Every row comes from one small tree of marks. The marks that hang from a mark follow it in brackets, in the order of their numbers. Every link used is in the known rows. Which tree was each row made from?
Known rows
J_188(J_108(J_925) J_327 J_687): [-1.37  1.38  1.33  0.88  1.02 -1.26 -1.76 -0.78 -0.44  0.66  1.97 -6.92
  1.70  0.40 -0.42 -0.55 -0.42  0.87  0.67  2.79 -0.24 -1.00 -0.14  1.33
 -1.72  2.72]
J_925(J_108(J_188)): [-1.06  1.60  0.05  1.53 -1.07 -0.16 -0.56 -2.12  1.21 -0.09  2.06 -3.83
  0.77 -0.61 -0.87  0.35  0.46 -0.46  1.42  2.63 -0.10 -3.43 -0.92  2.63
 -0.14  1.18]
J_327(J_925): [-1.41  1.28 -0.03  2.29 -0.57 -0.59  0.17 -0.92  1.14 -0.34  2.26 -1.71
  1.74  0.14 -0.14 -0.75 -3.10 -0.45  0.87  2.78  1.11  0.01  0.64  2.61
 -0.73  1.93]
J_847(J_188(J_327 J_559)): [-1.44  1.70 -0.13  1.18 -0.11 -0.82 -1.04 -1.72  1.28  0.26  1.82 -1.66
  1.01 -1.89  0.03 -0.41  0.49  0.28  1.23  3.48 -0.53  1.12  1.15  3.11
 -1.49  0.57]
J_925(J_108(J_188(J_333 J_559))): [-1.33  1.73 -1.48  1.20 -2.31 -0.33 -0.98 -3.59  2.09  0.04  2.82 -4.40
  1.11 -1.54 -1.44  0.38  1.19  1.17  4.24  2.55 -0.14 -3.16 -0.86  2.43
 -0.89 -0.42]
J_108(J_188(J_333 J_559 J_687) J_925): [-1.60  1.66 -0.23  1.14  1.96 -0.74 -1.27 -3.31  1.53  0.29  2.46 -8.91
  1.53 -0.17 -1.63  0.05  0.71  1.76  3.99  2.53 -1.56 -2.58 -0.42  2.01
 -1.20 -0.45]
J_108(J_925): [-1.36  0.99  0.84  1.95  0.92 -1.16 -0.07 -1.25  0.56  0.57  1.96 -3.46
  0.99  1.85 -0.55 -0.05 -0.18 -0.24  0.86  2.66 -0.41 -1.24 -0.44  2.34
 -0.46  1.37]
J_847(J_188): [-1.42  0.82 -0.15  1.84  0.00 -0.89  0.11 -0.75  0.98  0.59  1.74 -0.58
  0.51 -0.71  0.47 -0.22  0.27 -0.75  0.58  3.29  0.11 -0.82  1.20  3.99
 -0.79  1.57]
J_188(J_333(J_925(J_108)) J_559): [-0.96  1.14 -2.96  1.02 -3.07 -1.40 -0.86 -2.75  2.80  0.28  2.78 -2.36
  2.59 -2.18 -0.73  0.55  3.04  1.70  4.98  2.08  1.40 -1.58 -0.37  2.58
 -1.30 -0.48]
J_925(J_108(J_188(J_327 J_687))): [-1.06  1.80  0.66  0.85  0.07 -0.27 -1.68 -2.02  3.14 -0.13  1.90 -6.58
  1.21 -1.57 -0.87 -0.06  0.29  0.28  0.30  2.72 -0.11 -2.90 -0.69  1.56
 -0.87  1.62]
J_327(J_925(J_108(J_188(J_333 J_559)))): [-1.51  1.78 -1.70  1.43 -2.69  0.06 -0.83 -3.15  2.46 -0.38  3.26 -4.96
  1.70 -0.68 -1.14 -0.29 -1.73  1.09  4.28  2.48  0.36 -2.39  0.60  2.65
 -0.92 -0.07]
J_108(J_188): [-1.55  1.76  0.50  2.00  0.50 -0.26 -0.20 -1.97  0.54 -0.29  1.51 -4.15
  1.03 -0.39 -1.03  0.04  0.16 -0.36  0.68  2.79 -0.57 -1.29 -0.97  2.63
 -0.32  1.26]
J_925(J_108(J_188(J_327 J_333 J_687))): [-1.31  1.26 -0.38  0.89 -1.22 -0.27 -1.79 -2.55  5.08  0.19  2.17 -6.92
  1.45 -0.90 -1.02 -0.10  0.73  0.93  1.13  2.61  0.18 -2.64 -0.96  1.44
 -1.33  1.14]
J_925(J_108): [-0.98  1.09 -0.26  1.50 -1.78 -0.91 -0.21 -1.47  1.41  0.21  2.38 -0.95
  0.87 -1.12 -0.33  0.12  0.24 -0.35  1.55  2.53  1.10 -2.91 -0.65  2.37
 -0.48  1.53]
J_327(J_925(J_108)): [-1.19  1.10 -0.52  1.74 -2.18 -0.40 -0.15 -1.01  1.80 -0.17  2.80 -1.43
  1.48 -0.21 -0.01 -0.49 -2.61 -0.39  1.57  2.56  1.55 -2.11  0.78  2.61
 -0.44  1.98]
J_108(J_188(J_327 J_559) J_925): [-1.59  2.36  1.21  1.24  1.55 -0.48 -1.37 -2.94  0.63 -0.06  1.77 -7.52
  1.41  1.23 -1.62 -0.10  0.34  0.81  1.25  2.69 -2.28  0.29 -0.57  1.70
 -0.74  0.05]
J_333(J_188 J_925(J_108)): [-0.43  0.96 -2.12  1.41 -1.89 -0.84  0.97 -1.81  1.95 -0.32  2.21 -3.72
  2.42 -1.37 -0.28  0.75  2.58  0.19  3.75  2.24  2.03 -1.74 -1.34  2.89
 -0.47  1.02]
J_188(J_559): [-1.39  1.91 -0.29  1.64 -0.11 -0.93 -0.29 -2.46 -0.30 -0.20  2.21 -1.42
  1.19 -2.39 -0.83 -0.07  0.10  0.44  2.95  2.86  0.06 -0.84 -0.65  2.15
 -1.14  0.40]
J_333(J_925): [-1.11  1.16 -0.95  1.83 -0.25 -1.48 -0.01 -1.11  1.29  0.07  1.50 -2.18
  2.60 -0.89 -0.34  0.25  1.97  0.11  1.31  2.36  0.98  0.36 -0.51  2.73
 -0.74  1.32]

Which tree is each row?
[-1.26  1.69 -0.21  1.80 -1.47  0.23 -0.39 -1.59  1.58 -0.55  2.48 -4.48
  1.39  0.31 -0.63 -0.31 -2.49 -0.40  1.42  2.52  0.50 -2.59  0.63  2.92
 -0.15  1.63] -> J_327(J_925(J_108(J_188)))
[-1.47  1.62 -2.08  0.90 -2.90 -1.45 -1.69 -2.32  0.77  0.40  2.21 -4.11
  3.19 -1.72 -0.71 -0.10  2.56  2.33  3.73  2.49  0.88  1.93 -0.56  1.94
 -2.44  0.73] -> J_188(J_108 J_327 J_333(J_925) J_559)
[-1.43  1.79 -2.07  1.13  0.72 -0.94 -1.20 -3.19  2.28 -0.18  1.99 -7.64
  3.04 -2.95 -1.41  0.33  2.85  2.12  4.45  2.36 -0.08 -1.11 -0.56  2.30
 -1.51 -0.57] -> J_108(J_188(J_333(J_925) J_559 J_687))
[-1.42  1.77 -0.13  0.83  1.43 -0.94 -1.51 -1.59  1.72  0.19  1.91 -3.59
  1.29 -3.34  0.02 -0.55  0.24  0.67  1.56  3.44 -0.40 -0.18  1.44  2.63
 -1.79  0.76] -> J_847(J_188(J_327 J_559 J_687))
[-1.93  2.11 -0.63  1.64 -1.38  0.06 -1.20 -3.11  3.27 -0.60  2.48 -5.91
  2.36  0.14 -1.32 -0.77 -2.26  1.34  2.11  2.80 -0.45  1.57  0.21  1.99
 -1.50  0.13] -> J_108(J_188(J_327(J_925) J_333 J_559))
[-0.82  2.01 -1.54  0.85  0.96 -1.03 -0.30 -2.73  1.88 -0.86  1.84 -7.10
  3.48 -3.59 -0.80  0.19  2.15  1.61  4.08  2.69  1.11  1.02 -1.38  1.58
 -1.82  0.17] -> J_333(J_188(J_327 J_559 J_687) J_925)
[-1.11  1.97 -0.48  1.15 -2.26 -0.42 -1.25 -2.05  2.18 -0.50  2.86 -2.59
  1.93 -1.23 -0.45 -0.68 -2.53  0.60  2.12  2.61  1.00 -0.31  0.82  1.73
 -1.20  0.90] -> J_188(J_327(J_925(J_108)) J_559)
[-1.33  1.53 -0.63  1.16  1.63 -0.98 -0.84 -1.60  0.13  0.16  2.18 -2.82
  0.92 -3.77  0.10 -0.25  0.43  0.46  3.08  3.40 -0.13 -1.96  1.68  3.32
 -1.50  0.51] -> J_847(J_188(J_559 J_687))
[-1.09  2.32 -0.44  1.21 -1.01 -0.22 -0.89 -3.21  0.08 -0.40  2.40 -4.12
  0.91 -2.24 -1.33  0.37  0.72  0.43  3.46  2.62 -0.45 -3.39 -0.71  2.45
 -0.51  0.04] -> J_925(J_108(J_188(J_559)))
[-1.65  1.73 -0.71  0.67 -1.34 -1.09 -2.13 -2.43  0.67  0.41  2.68 -5.15
  2.08 -3.18 -0.75 -0.58  0.18  2.28  3.61  3.00  0.60 -0.53 -0.55  1.10
 -2.82  1.23] -> J_188(J_108 J_327 J_333 J_559 J_687)
[-1.25  1.34 -2.37  1.11 -0.01 -1.65 -0.90 -2.51  2.50  0.15  2.26 -4.60
  3.15 -3.26 -0.79  0.14  2.50  2.09  4.65  2.47  1.11 -0.67 -0.39  2.02
 -1.78 -0.28] -> J_188(J_333(J_925) J_559 J_687)
[-1.63  2.40  0.01  1.05 -0.42 -0.70 -1.92 -1.43 -0.88 -0.41  2.68 -5.55
  2.52 -2.83 -0.40 -1.21 -3.10  1.46  2.86  2.97  0.83  0.18  1.10  1.45
 -2.44  1.98] -> J_188(J_108 J_327(J_925) J_559 J_687)
[-1.46  0.15 -0.71  0.99  0.12 -1.36 -1.08 -0.56  0.35  1.67  2.54 -5.64
  0.91  0.61  0.40 -0.39  0.55  1.09  2.71  3.14 -0.21 -2.63  1.81  3.67
 -1.84  2.06] -> J_847(J_188(J_108(J_925) J_333 J_687))
[-0.57  1.11 -1.58  1.06 -2.20 -0.78  0.15 -1.80  3.41 -0.35  1.94 -4.52
  2.83 -0.82 -0.35  0.49  2.55  0.38  2.25  2.30  1.74  0.08 -1.61  2.28
 -0.79  1.24] -> J_333(J_188(J_327) J_925(J_108))
[-1.37  0.70  0.32  1.37  0.01 -1.20 -0.60 -0.13 -2.05  1.25  2.11 -3.55
  0.45  1.37  0.48 -0.21  0.34 -0.11  1.60  3.14 -0.66 -1.63  1.94  4.20
 -1.05  2.22] -> J_847(J_188(J_108(J_925)))
[-1.40  1.04 -2.37  0.91 -1.50 -1.42 -1.13 -1.99  3.75  0.67  1.88 -2.85
  2.58 -1.40 -0.05 -0.08  3.00  1.54  2.49  2.86  0.05  2.46  1.27  3.50
 -1.86 -0.21] -> J_847(J_188(J_327 J_333(J_925) J_559))
[-0.74  1.75 -0.56  0.73  0.08 -0.74 -1.73 -1.84  3.61 -0.22  1.45 -7.61
  2.75 -1.71 -0.82  0.33  2.41  0.83  0.85  2.21  0.30 -1.55 -0.43  1.80
 -0.89  1.32] -> J_333(J_925(J_108(J_188(J_327 J_687))))
[-1.38  1.69  1.76  1.29  2.87 -0.57 -1.50 -1.72  2.17  0.11  1.43 -9.15
  1.49  1.36 -1.19 -0.32 -0.13  0.44 -0.47  2.63 -1.67 -1.00 -0.55  1.44
 -0.72  1.52] -> J_108(J_188(J_327 J_687) J_925)
[-0.91  1.35 -1.02  1.52 -0.63 -0.84  0.58 -1.73  2.67 -0.61  1.46 -4.77
  3.15 -0.53 -0.47  0.20  2.16  0.46  1.57  2.59  1.29  2.16 -1.72  2.25
 -1.06  1.27] -> J_333(J_188(J_327) J_925)
[-1.41  1.10 -1.19  1.80 -2.88  0.11 -0.40 -2.11  3.55 -0.11  2.94 -4.60
  1.62  0.98 -0.75 -0.31 -1.95  0.39  2.19  2.45  0.86 -2.47  0.37  2.87
 -0.53  1.13] -> J_327(J_925(J_108(J_188(J_333))))
[-1.39  1.96 -0.12  0.56  0.18 -0.99 -1.99 -1.24 -1.15  0.50  2.20 -4.24
  1.26 -3.77  0.15 -0.60  0.29  1.20  2.59  3.50 -0.14 -0.63  1.65  2.81
 -2.42  1.72] -> J_847(J_188(J_108 J_327 J_559 J_687))
[-1.43  1.46 -1.55  1.15 -3.58 -0.48 -1.25 -2.50  4.11 -0.07  3.29 -2.82
  2.07 -0.61 -0.54 -0.74 -2.05  1.38  2.91  2.57  1.22 -0.12  0.56  1.65
 -1.56  0.42] -> J_188(J_327(J_925(J_108)) J_333 J_559)
[-1.55  1.45  0.66  1.61  0.68 -0.55 -0.88 -0.83  3.04 -0.45  2.08 -4.57
  2.35 -0.85 -0.06 -1.18 -3.33  0.11 -0.27  2.95  0.98  0.69  0.73  1.42
 -1.46  2.35] -> J_188(J_327(J_925) J_687)
[-1.03  0.98 -0.42  1.06 -0.71 -0.44 -1.19 -0.15  3.85  0.25  2.51 -3.60
  1.40 -1.09  0.91 -0.95 -2.47 -0.09  0.15  3.06  0.98 -1.47  2.86  3.07
 -1.22  2.22] -> J_847(J_188(J_327(J_925(J_108)) J_687))
[-1.91  1.44 -0.14  1.96 -1.48  0.06 -0.74 -2.02  4.37 -0.32  2.14 -5.71
  2.20  1.75 -0.86 -0.85 -2.50  0.57 -0.03  2.76  0.01  1.62  0.02  2.16
 -1.07  1.33] -> J_108(J_188(J_327(J_925) J_333))
[-0.82  0.03 -2.84  0.84 -1.57 -1.54 -0.81 -0.92  4.52  1.09  2.33 -3.45
  2.08 -1.91  0.61  0.26  3.13  0.95  3.03  2.60  1.56 -2.70  1.69  3.92
 -1.30  0.92] -> J_847(J_188(J_333(J_925(J_108)) J_687))
[-1.50  1.35  1.32  1.27 -0.51 -1.16 -1.22 -0.88 -0.85  0.75  1.94 -4.96
  1.48  1.91 -0.45 -0.41 -0.26  0.42  0.20  2.74 -0.45  0.15 -0.37  1.75
 -1.35  2.48] -> J_188(J_108(J_925) J_327)
[-1.38  1.58 -0.13  1.38 -0.58 -0.16 -0.21 -1.00  0.27 -0.78  2.54 -7.03
  2.63 -1.32 -0.06 -0.98 -3.27  0.74  2.36  3.12  1.86  0.21 -0.17  1.90
 -2.11  2.93] -> J_333(J_188(J_108 J_327(J_925) J_687))
[-0.99  1.26 -0.55  1.52 -2.52  0.14  0.43 -1.59  3.31 -0.86  2.78 -4.07
  2.04  0.32 -0.10 -0.42 -2.62 -0.16  1.74  2.69  1.91 -0.24 -0.34  2.18
 -0.87  1.84] -> J_333(J_188(J_327(J_925(J_108))))
[-1.45  2.49  0.10  1.25  2.12 -0.41 -1.10 -2.92 -0.24 -0.61  1.92 -6.41
  1.37 -3.31 -1.40 -0.05  0.24  0.80  3.17  2.88 -0.80 -2.55 -0.59  2.00
 -1.09  0.20] -> J_108(J_188(J_559 J_687))
[-1.75  2.14 -0.28  1.02  0.54 -0.40 -1.75 -3.46  3.24 -0.21  2.07 -7.37
  1.98 -2.21 -1.56 -0.34  0.57  1.77  2.41  2.91 -0.80 -0.48 -0.98  1.30
 -1.81  0.00] -> J_108(J_188(J_327 J_333 J_559 J_687))
[-1.08  1.34 -0.38  1.35  0.01 -0.61  0.33 -1.46 -1.58 -0.27  2.37 -5.60
  1.65 -2.77 -0.37 -0.12 -0.19  0.58  3.86  3.20  1.54 -2.64 -1.39  2.32
 -1.72  2.42] -> J_333(J_188(J_108 J_687))
[-1.05  1.63  0.09  1.21  0.39 -0.41 -1.01 -1.93  1.67 -0.09  2.15 -5.81
  0.94 -2.03 -0.81  0.15  0.31  0.07  1.73  2.60  0.08 -4.65 -0.58  2.16
 -0.53  1.43] -> J_925(J_108(J_188(J_687)))
[-1.65  0.57 -0.31  1.53 -1.56 -1.30 -0.70 -1.37 -0.26  1.15  2.61 -4.39
  1.19  2.06 -0.51 -0.19  0.29  1.08  2.55  2.66  0.03 -1.44 -0.47  2.46
 -1.39  1.80] -> J_188(J_108(J_925) J_333)
[-1.27  1.01 -0.24  1.16  0.36 -1.00 -0.96 -0.18 -1.36  0.80  2.07 -3.24
  0.85 -2.59  0.63 -0.45  0.05  0.15  2.03  3.43  0.47 -2.51  1.64  3.67
 -1.75  2.73] -> J_847(J_188(J_108 J_687))
[-1.43  2.02  0.75  0.91 -0.32 -1.19 -1.71 -1.97 -1.94  0.53  2.30 -5.19
  1.57  0.34 -0.85 -0.44  0.01  1.24  2.32  2.73 -0.86  0.17 -0.22  1.59
 -1.75  1.21] -> J_188(J_108(J_925) J_327 J_559)
[-1.39  1.15  0.88  1.19  1.28 -1.40 -1.06 -0.75 -1.83  0.72  2.24 -6.06
  1.40  0.02 -0.36 -0.27 -0.35  0.67  2.16  2.73  0.01 -2.83  0.07  2.03
 -1.38  2.50] -> J_188(J_108(J_925) J_687)
[-1.20  2.33 -0.67  1.22  0.08  0.04 -1.26 -2.59  0.86 -0.75  2.91 -6.66
  1.75 -2.78 -1.05 -0.36 -2.37  0.73  3.84  2.59  0.37 -3.75  1.05  2.29
 -0.87  0.53] -> J_327(J_925(J_108(J_188(J_559 J_687))))
[-1.52  2.14  0.67  1.58  1.79 -0.48 -0.74 -2.99 -0.85 -0.17  2.04 -6.72
  1.15  0.72 -1.67  0.18  0.36  0.59  2.74  2.65 -1.99 -1.59 -0.32  2.45
 -0.40 -0.08] -> J_108(J_188(J_559) J_925)
[-1.45  1.08 -1.74  1.75 -0.94 -0.86 -0.35 -2.26  2.95  0.07  1.60 -5.32
  2.58  0.16 -0.99  0.42  2.65  0.98  1.99  2.34  0.05  0.16 -0.94  3.00
 -0.75  0.57] -> J_108(J_188(J_333(J_925)))
